Each row was made from one small tree. The marks that hang from a mark follow it in brackets, in the order of their numbers. Every link used is in the known rows. Write each row's tree.
(in the rows, 128 means zero)
Known rows
q631[q503[q56[q240[q68 q576] q666] q853]]: [140 119 147 127 122 126 129 141 127  99 227 173  94 180  77 183 203 204
 146 150 147 125  96 106 175  93 162 194  87 148  93 121 148 189 113 139
  87 108  65 125 120 101]
q240[q56[q666] q68[q631] q503[q853]]: [172 103 109 125 111 127 128 128 132  98 162 167 107 121  97 159 209 148
 108 163 152 179 107 132 131 101 139 165  89 147  83  79 168 182 150 150
  81  82  73 134 136  72]
q853[q503[q56 q240]]: [142 176  81  98 124 132 119 149 159 148 159 157 113 154 107 155 155 151
 131 107  46 137  99 101 134 109 151 158 124 114  81  78 131 135 138 117
 113  96 121 127 128  59]
q853[q503[q68 q240[q576]]]: [158 173  58  93 122 121 136 130 173 146 110 131 104 176 103 153 139 150
 147 141  71 167 116 114 156 100 161 162 121 114  87  72 176 157 125 107
 115  94  93 111 113  86]
q258[q787 q818]: [148 105  88  93 116 124 140 115 107 109 142 128  98 154 125 149 153 178
 155 133 142 141 183  93 108  90 166 150 104 128 101 123 138 167  85 155
 144 115  86 138 127 103]
q787[q258[q818[q666[q576[q68]]]]]: [115 116  98  83 119  98 139 125 121 124 140  47 123 129 130  91 193 134
 144 150 112 120 209 105 104  83 154 139 102 116 123 107 155 167 131 156
 175 106  83 131 113  85]
q240[q56[q666] q576[q268]]: [113  88 142 115 122 129 124 135 124  89 126 146 121 139 113 186 172 102
 163 158 128 147 110 125 128 101 154 160 112 139  97  69 166 155 116 132
  83  91 123 163 115 109]
q68[q631[q503[q56[q666] q240]]]: [149 129 119 105 134 145 122 144 162  92 222 170  97 124 106 121 195 160
 124 110  87 140 107 103 117 107 152 149  83 123  91  70 132 169 130 133
 103 106 108 149 131  47]
q240[q68 q503]: [143 133  79 112 111 119 141 119 129 125 118 145 111 140 124 152 163 170
 128 159 123 161 117 126 179 102 129 127 130 130  99 117 164 150 143 155
 132  99 115 121 129 124]
q818[q258[q787] q631[q503[q56[q240]]] q666]: [137 124 142 115 103 139 125 138 107  85 219 144 100 100  91  56 200 149
 142  77  80 147 132  76 130  98 153 156  68 111 112 164 123 176 133 198
 154  98  87 169 129  45]
q222[q576]: [ 98 120 110  99 124 128 148 135 121 127 122 143 113 156 118 157 158 153
 143 123  94 159 154 120 152 109 155 134 124 140 106 128 162 154 131 136
 124 121 130 145 145 135]
q258[q818[q666[q576]]]: [124 114 139 108 125 111 135 117  98 116 135  77  95 138 129 123 164 130
 136 145 114 128 193  86 114  91 143 128 106 119 106 122 161 152 123 167
 170 116  91 130 123 122]
q240[q56[q666[q818]] q68 q576[q268] q853]: [120  56 154 127  97 120 134 126 120  86 100 131 138 112 107 231 186 110
 176 197 198 136 134 122 150  92 134 148 130 161  93 106 211 182  98 159
  82  90  71 144 101 151]
q258[q787 q818[q631[q503] q666]]: [146  96 135 120 109 128 143 113 110  96 188 125  81 101 118  96 179 171
 147 121 118 151 203  71 109  91 147 146  76 112 111 141 131 179 109 188
 164 106  64 152 131  87]
q222[q500 q576[q268 q666]]: [114 125 125  98 138 119 138 123 138  95 128 133 151 117  98 205 168 122
 152 157  80 159 162 137 155 102 176 119 142 121 113  68 178 145 139 162
 142 132 133 140 132 146]
q787[q258[q818[q631[q503[q56[q240] q853]]]]]: [112 108 125  97 121 124 130 136 138  81 152 111 119 128 111 119 193 162
 138 116 114 142 135  96 126 104 169 157  65 132 104 153 129 184 105 147
 130 112  44 128 114  46]
q68[q503 q631]: [168 124 109  89 121 139 130 123 156  94  96 122  95 122 124  80 176 107
 119 121  83 170 138 123 121 115 130 133  89 121 105  66 141 160 140 121
 131 117 123 124 144  97]
q503[q56[q666[q576 q818]] q240[q853]]: [113 114 145 111 126 128 113 148 132  94 181 121 118 157 104 182 183 164
 154 138 142 118 130  96 128  93 143 159 127 147  69  97 178 180 128 124
 133 100  70 144 117 115]
q631[q503[q240 q853]]: [148 151 124 107 132 134 127 136 156 108 166 145 105 151  91 173 180 193
 125 144 106 150 137  94 170 117 157 139 111 124  97 108 145 174 107 103
 138 117  80 134 131  72]
q68[q631[q503]]: [148 124 132 101 125 141 141 127 140  95 155 152  98 104 119 112 178 139
 116 119 102 159 143 110 144 111 137 127  99 124 110  98 135 161 123 142
 117 116 117 147 135  71]
q503[q56[q666] q68 q240[q576[q268]]]: [157 134  80  93 132 121 120 130 169 108 184 134 133 176  92 185 179 136
 171 132 111 128 101 136 113  95 180 174 107 119  82  64 161 157 117 128
  96  95  98 141 110  83]
q222[q500 q576[q268[q240[q56]]]]: [116 126 130  91 123 127 129 125 167  84  93 158 135 131 110 190 157 110
 159 124  72 160 143 110 169 110 164 110 134 140 113 119 215 157 115 157
  95 102 141 143 127 129]
q818[q258[q787] q666[q576[q68 q240[q853]]]]: [177 135 129  92 107 121 129 133 111 122 171  71 121 128  80  77 207 137
 150 136 130 125 193  97 119  93 150 157 106 106 127 111 172 180 114 185
 167 100  82 161 125  64]
q240[q56 q68 q503 q576[q666]]: [133  98  64 121 112 115 136 113 136 106 101 179 103 140 102 178 170 110
 158 179 105 186  58 124 201 104 142 166 109 138 102  68 194 153 150 164
  96  70 106 130 115 137]
q268[q240[q68[q631] q503[q56] q853]]: [189 119 108  99 106 133 121 128 175  95 123 167 110 116  94 137 178 126
 143 139 127 145 103 111 174 122 113 134 101 139 100 106 194 171 111 171
  78  78  88 128 128  89]
q576[q68 q240 q268]: [167 130 113 101 128 128 137 127 167 130 141  82 141 118 114 163 187 112
 132 132 119  83 144 139 117 117 152 135 129 109 134  96 119 130  85 134
 131 125 121 146 129  37]
q818[q258[q787]]: [135 136 107  81 111 133 132 130  96 117 133 130 123 132 106 105 169 165
 143 116 114 158 156 108 131  99 168 141 113 120 104 124 144 167 114 156
 152 107 116 160 125  87]
q666[q576[q68 q240[q503]] q818[q631]]: [131 124 119 127 119 123 148 113 143 104 129  57 102 128 131  96 182 156
 114 102 108 140 144 120 160 104 123 154 111 120 109 127 167 175 141 137
 167  93  73 139 121  93]
q240[q68 q503[q56[q666]] q576[q268] q853]: [160  97 106 118 107 116 126 128 138  89 145 159 139 154  85 203 185 148
 177 193 164 160 101 139 167  96 128 165 117 128  84  63 185 180 123 167
  69  82  99 133 113 152]
q576[q68[q503] q666]: [156 117  96  98 128 120 139 117 165 125 121  98 118 132 111 123 191 100
 138 151 105 122 132 134 158 107 156 171 117 128 123  36 125 151 156 130
 164 120 117 115 136 100]
q631[q503[q68 q853]]: [162 139 130 100 119 121 146 116 141 114 147 132 120 149  95 161 187 174
 134 135 152 159 154 122 171 101 171 167 132 131 100 132 141 166 129 134
 130 120  62 123 134  81]
q576[q68 q268 q666[q818[q631[q503[q853]]]]]: [149 102 156 128 122 122 150 111 148  94 169  59 145  52 102 186 214 123
 123 131 149  99 177 137 153 109 158 163 118 117 121  79 110 164 132 142
 175 121  54 141 123  72]
q631[q503[q56[q666[q576[q268]]] q68 q853]]: [154 139 145 111 126 115 131 126 129  86 208 118 128 155  83 172 213 165
 137 117 174 126 148 129 140  81 177 204 123 122  86  87 134 171 152 152
 113 110  63 134 128  86]
q631[q503[q56[q666[q576[q240]]] q68]]: [131 137 136 113 129 123 137 132 141 104 197 139 103 161 101 121 200 169
 146 106 127 126 105 113 141  83 172 196 123 130  94 108 144 157 150 168
 111 109  80 136 126  77]
q818[q258 q631[q503] q666[q576]]: [105 135 181 113 115 128 137 128  95  97 152  85 101  86 107  26 195 129
 112  99  84 168 169  85 154 107 137 124  87 105 113 141 166 172 168 192
 181 101 104 165 119  94]
q666[q818[q258[q787]]]: [122 121 118  96 106 129 138 123  93 112 124 103 125 105 123 121 171 179
 151 109 110 143 170 105 134  87 163 138 131 126  95 147 148 173 118 145
 173 109  87 150 119 118]
q631[q503[q56[q666] q68 q240 q853]]: [165 146 117 105 131 125 125 134 166 110 219 157 119 167  80 176 206 197
 142 126 134 139 117 112 142  95 186 188 110 133  78  99 139 178 137 123
 113 108  51 125 128  53]
q631[q503[q240[q576 q853]]]: [140 124 119 100 124 135 130 133 166  95 128 162 104 166  92 168 158 163
 165 169 113 168 118  86 197 115 138 131 109 130 100 100 188 187  88 115
 109 104  96 138 113 115]
q666[q818]: [107 111 140 110 117 127 140 123 114 120 119 107 117 114 141 168 161 162
 140 126 112 127 160 116 147  98 141 129 146 140  95 147 145 148 126 122
 165 118  92 137 126 130]

Which tree is each row?
[108  83 173 140  91 128 142 140 120 120 106 143 120  87 116 173 182 127
 133 163 176 151 135 104 139  96 127 167 133 170  79 124 188 179 144 168
 100  89  53 131 115 100] -> q240[q56[q666[q818[q631]]] q68 q853[q503]]
[163 129 105 109 123 125 122 130 179 103 170 113 130 129 111 155 188 131
 145 124 113  86 113 131 149 101 145 167 120 120 108  59 132 160 127 142
 106  85 120 133 125  70] -> q576[q68 q268[q240[q503[q56[q666]]]]]
[125 128  85 111 116 122 139 128 158 106 101 124 114 122 115 175 157 150
 150 133  94 135 132 121 178 108 136 122 124 122 114 108 180 159 123 155
 109 100 118 132 134 140] -> q222[q576[q268[q240[q68 q503]]]]
[121  98 134 137 117 114 127 133 130  61 122  86 100 170 126 179 163 161
 154 171 192 130 115 110 172  60 133 177 130 159  78 124 181 201 133 128
 151 106  32 104 114 136] -> q56[q240[q503[q68] q853] q666[q576 q818]]
[178 144 111  84 119 118 133 118 134 134 168 140 144 168  84 180 194 144
 141 108 147 148 142 142 129 110 181 182 128 136  84 131 138 144 135 140
 112 110  69 132 139  68] -> q503[q56 q68 q853]
[184 134 115 109 125 123 119 128 178 103 183 109 135 134  91 173 202 149
 139 129 129  90 127 137 146 105 150 178 115 120 102  57 130 173 125 127
 103  87  92 129 129  59] -> q576[q68 q268[q240[q503[q56[q666] q853]]]]
[161 145 136 105 138 138 117 144 145  79 240 145  91 147  84 128 211 175
 107 110 113 146 131 102 121 105 155 174  74 120  83  57 146 189 135 123
 104 103  80 147 131  56] -> q68[q631[q503[q56[q666[q576]] q240 q853]]]
[154 110  93 115 132 130 140 129 169  99 118  96 112  79  97 145 199 101
 141 138  73 129 123 139 119 114 150 136  97 108 131  48 151 141 126 163
 125 133  99 130 144 104] -> q222[q576[q240[q68[q503 q631]] q268 q666]]
[176 141  98  93 135 119 119 131 161 125 208 149 122 201  64 190 195 182
 160 141 122 150 113 132 125 102 188 200  95 135  69  75 171 181 123 105
  95  95  54 130 121  79] -> q503[q56[q666] q68 q240[q576] q853]
[166 116 131 115 125 118 141 107 156 110 163  94 101 111 104 125 188 150
 132 135 115 156 183  84 121 108 165 131  74 115 101 147 153 180 115 158
 161 114  27 121 123  53] -> q258[q818[q631[q503[q68 q240 q853]] q666]]
[144 136 104 110 114 126 129 123 158 118 100 141  92 129 118 139 153 167
 138 146 102 132 106 109 191 112 123 125 124 137 107 121 182 156 124 153
 124  88 101 122 122 118] -> q268[q240[q68 q503]]
[139 124 101 112 111 126 129 135 146 105 101 124  90 163 125 143 162 134
 132 154 129 120 103 110 166 102 134 137 104 147 114 135 153 156 114 134
 143 127 107 105 127 116] -> q56[q240[q68[q503]]]
[112 108 150 119 110 128 157 107 134 101 121 108 114  94 137 125 173 159
 133 103 130 154 159 113 163  99 147 142 129 136  98 170 149 166 140 151
 163 113  61 138 121 107] -> q666[q818[q631[q503[q68]]]]
[130 115 158 113 105 137 144 117  99  87 151 107 117  83 102 106 195 206
 130  92 121 171 181  97 152 100 160 152 101 125  94 163 144 205 126 150
 174 106  45 155 121  93] -> q666[q818[q258[q787] q631[q503[q853]]]]
[170 128  88  91 115 120 137 116 171 108 103  80 136 136 123 136 186  96
 133 133 125 117 158 139 139 107 143 145 122 111 123  64 125 154 130 121
 145 121 140 120 133  90] -> q576[q68[q503] q268]
[140 126  95 104 118 125 139 130 156 101 191 168 104 190 103 148 178 147
 152 117 114 123  87 104 195 101 156 176  93 133 115 121 136 170 106 138
  92 101 121 130 120  84] -> q631[q503[q56[q240[q576[q68]]]]]
[132 113 109 133 134 128 125 125 149 111 149 125 118  93 112 166 185 152
 158 121  43 120  71 124 151  99 150 166 136 118  95  93 122 127 149 142
 153 104  63 130 134  89] -> q576[q240[q503[q56]] q666[q818]]
[166 137 137  99 114 128 124 125 165 121  96 115  91 131  98 133 180 163
 136 142 113 124 140 107 172 122 135 146 110 144 110 112 181 170 119 130
 132 107  75 107 130 119] -> q268[q240[q68[q503[q853]]]]
[156 122  98  90 121 119 143 116 147 120 130 101 134 154 109 170 169 113
 150 148 132 129 156 140 153 112 149 144 115 115 121  73 152 156  97 126
 113 105 138 146 116 106] -> q240[q576[q68 q268]]
[148 111 112 104 116 113 133 117  85 106 176  95  82 148 118 122 165 165
 152 132 132 132 215  78  96  76 150 153  98 112 106 115 154 168 110 174
 171 108  75 145 128 121] -> q258[q787 q818[q666[q576]]]
[145  87 132 131 111 130 125 141 149 106 109 165 116 133 104 175 190 141
 150 189 151 153  71 115 152 105 131 154 127 154  96 114 185 163 119 166
  83  92  75 134 128  78] -> q576[q240[q56[q666] q68 q503 q853]]
[110 133 119  95 107 122 137 123  74  92 125  79 110 128 122 107 169 179
 140 100 126 145 182  99 141  77 156 150 127 124  94 136 172 184 131 151
 183 101  84 152 113 142] -> q666[q576 q818[q258[q787]]]
[121 105 119 111 115 113 143 111 115 111 103  79 142  72 103 178 181 122
 161 166 113 123 136 136 163  97 159 131 122 117 112  83 178 155 117 169
 156 111  86 136  95 154] -> q240[q68 q576[q268 q666[q818[q258]]]]
[113 115 137 112 111 132 133 133 104  93 208 153 117 115 110 119 201 211
 158 100 112 137 135  95 141  72 174 183 121 129  83 124 124 186 141 162
 136 101  84 151 121 101] -> q631[q503[q56[q666[q818[q258[q787]]]]]]
[176 154  90  89 127 132 108 133 173 111 144 137 113 173  87 144 191 154
 139 118  72 153 113 111 137 120 156 159  97 122  82  81 143 165 138  92
 129 109  93 113 141  85] -> q68[q503[q56 q240 q853]]
[135 116  98  87 119 106 145 122 136  97 165  60 109 102 126  63 209 132
 131 135 107 134 207  98 109  82 149 137  76 106 129  88 150 185 131 168
 158 105  78 132 114  68] -> q787[q258[q818[q666[q576[q68[q631[q503]]]]]]]
[168 126 165 112 121 138 127 137 156 107 208 160  91 105  84 133 211 181
 124 121 128 109 127 106 145 113 146 163  86 145 100  97 164 182 118 163
  87  98  66 137 128  72] -> q268[q240[q68[q631[q503[q56[q666] q853]]]]]
[176 129 132 102 115 118 123 131 152 120 159  84 112 153  93  97 212 101
 148 131 106 117 155 107 128 104 127 168 111 115 118  91 161 157 145 159
 142 105  95 128 139  85] -> q818[q666[q576[q68[q503[q56]] q240[q853]]]]
[118  87 144 122 116 143 130 126 120  95 121 113 118  49 106 116 196 110
 149  97  77 140 101 103 118 110 170 160 104 133 111 129 147 149 122 171
 160  99  51 172 120  48] -> q576[q240[q56] q666[q818[q258[q787] q631]]]
[174 128 132  98 113 128 133 141 150 123 148 150 132 131  93 147 182 113
 142 135 146 153 136 129 110  95 150 184 124 137  77  68 150 165 140 157
  80 103  74 125 132  58] -> q240[q853[q503[q56[q666] q68[q631]]]]
[153 130 132 103 100 128 144 116 111 103 175 114 112  82  95  42 200 150
 143  97 105 178 180  95 132  94 162 149  90 105 114 152 147 180 151 203
 174  98  72 163 126  59] -> q818[q258[q787] q631[q503[q68]] q666]
[158 131  58 108 108 114 133 113 140 103 140 153 129 155 102 178 170 144
 158 149 105 164  91 142 177 102 134 148 113 107  95  81 169 151 132 160
  86  79 128 133 117 142] -> q240[q68 q503[q56] q576[q268]]
[ 89 101 120  85 122 122 141 128 125 107  93  86 126 106 136  95 171 141
 139 132 101 155 170 110 103 109 157 125  89 131 108 134 151 164 113 149
 154 112  81 144 114  74] -> q787[q258[q818[q631]]]
[144 137 138 114 123 133 124 138 137  94 197 163 108 168  91 175 187 173
 133 112 124 123 100  99 174 107 159 172 103 137  97 139 117 163 114 129
 110 119  82 128 135  66] -> q631[q503[q56[q240] q853]]
[156 125  73  95 115 136 127 132 162 115 136 165 106 124 116 155 177 100
 117 135 114 152 104 107 127 123 143 111  92 141 105 109 183 149 107 144
  98  94 118 151 124  47] -> q503[q240[q56 q68[q631]]]
[177 145  97 115 121 125 129 127 148 133 163 148 120 145  85 165 199 185
 132 136  99 145  91 130 150 116 147 163 117 122  94 125 147 146 124 150
 104 101  73 124 139  72] -> q576[q240[q68 q503[q56 q853]]]
[165 131  96  83 121 125 130 128 174 121 101 126 135 167 101 182 157 117
 158 161 152 151 137 117 147 114 157 128 134 140  94 121 182 159  98 125
 131 114  78 130 122  72] -> q503[q68 q240[q853]]
[143 108 126 116 109 121 137 113  96  80 221 122  76 130 108  81 186 167
 145  90 122 149 194  66 108  84 149 172  70 107 103 132 144 182 133 204
 153  94  69 158 127  94] -> q258[q787 q818[q631[q503[q56]] q666[q576]]]
[191 137  82 109 123 126 127 124 161  85 136 125 103 162 103 158 169 136
 118 139 133 158 105 131 151  99 146 156  90 131  96 118 139 172 114 115
 124 110  57 108 138  51] -> q56[q240[q503[q68[q631] q853]]]
[129 126 130  88 109 141 137 127  97 106 136 123 118 107 106  69 173 152
 128  94 112 176 160 109 120 116 160 138  92 122 105 138 149 173 122 168
 156 103 108 177 125  70] -> q818[q258[q787] q631]
[142  99  93 117 124 118 135 120 163  95 115  92  94 158 117 156 168 117
 160 155 101 110 102 117 186  93 148 174  96 140 119  78 150 176 117 105
 157 116  82 103 114 130] -> q56[q240[q576[q68[q503] q666[q818]]]]
[159  99 125 127 124 138 131 128 164  85 146 135 119  41 101 171 209  65
 129 139 109 108  86 122 121 115 150 139 104 115 134  68 135 122 106 188
 103 113  89 155 125  25] -> q576[q240[q56 q68[q631[q503]]] q268 q666]
[145 110 161  93 119 135 124 131 157 106  80 142 101 154  95 157 144 134
 174 161 116 139 129  97 189 126 126 140 114 150 108 108 211 176  77 128
  99  93  91 143 113 136] -> q268[q240[q576 q853]]
[146 140 158 101 115 137 124 145 162 126  76 133 105 125 105 153 142 133
 149 146 105 123 136  89 171 118 124 145 138 142 101 100 177 159 101 131
 109  98  83 123 123  94] -> q268[q240[q853[q503]]]
[188 101  93  94 106 129 125 113 195  72  54 168 104 148  96 139 156  78
 173 149 115 195  83 109 192 115 128 152  96 147  99  88 231 188 103 146
  54  57  73 129 116  94] -> q268[q240[q56 q503[q68[q631]] q576 q853]]
[185 152  71  82 128 123 124 128 169 136 201 146 128 205  66 181 193 158
 146 129 103 142 125 123 151 126 168 175  86 125  94  79 163 176 102  95
  96  90  95 137 123  66] -> q503[q56 q240[q576[q68]] q853]
[143 116 131 111 116 133 142 133 128 111 212 169 104 110 107 127 206 162
 119 127 138 137 125 120 130  99 146 154  96 136 101  97 143 165 139 176
  96 108 109 142 129  85] -> q240[q68[q631[q503[q56[q666]]]]]
[192 128  88  83 118 134 137 129 188 105 190 155 127 139  94 135 202 116
 130 123 137 139 135 111 150 120 145 149  89 126 112  80 146 181 103 140
  93 100 114 139 130  32] -> q576[q68[q631[q503[q56 q240[q853]]]]]
[ 99 102 134 116 133 124 140 122 149 103 116 151 132 109 107 194 180 133
 161 138  48 165 119 113 160  99 179 137 142 146 109 120 201 149 135 158
 133 117  89 135 131 127] -> q222[q500 q576[q240[q56] q666[q818]]]
[ 91 102 131 126 137 129 146 133 134 126 125 104 112  98 114 176 177 154
 159 127  58 122 129 119 144 103 163 148 131 133 112 115 150 142 126 138
 157 130  74 141 142 124] -> q222[q576[q240 q666[q818]]]
[156 113 118 130 136 132 117 130 156 104 125 145 115 115  88 181 192 122
 140 152  74 151  62 122 152 118 157 175 116 127 101  75 138 134 134 135
 122  98  62 137 141  46] -> q576[q240[q56 q503[q853]] q666]
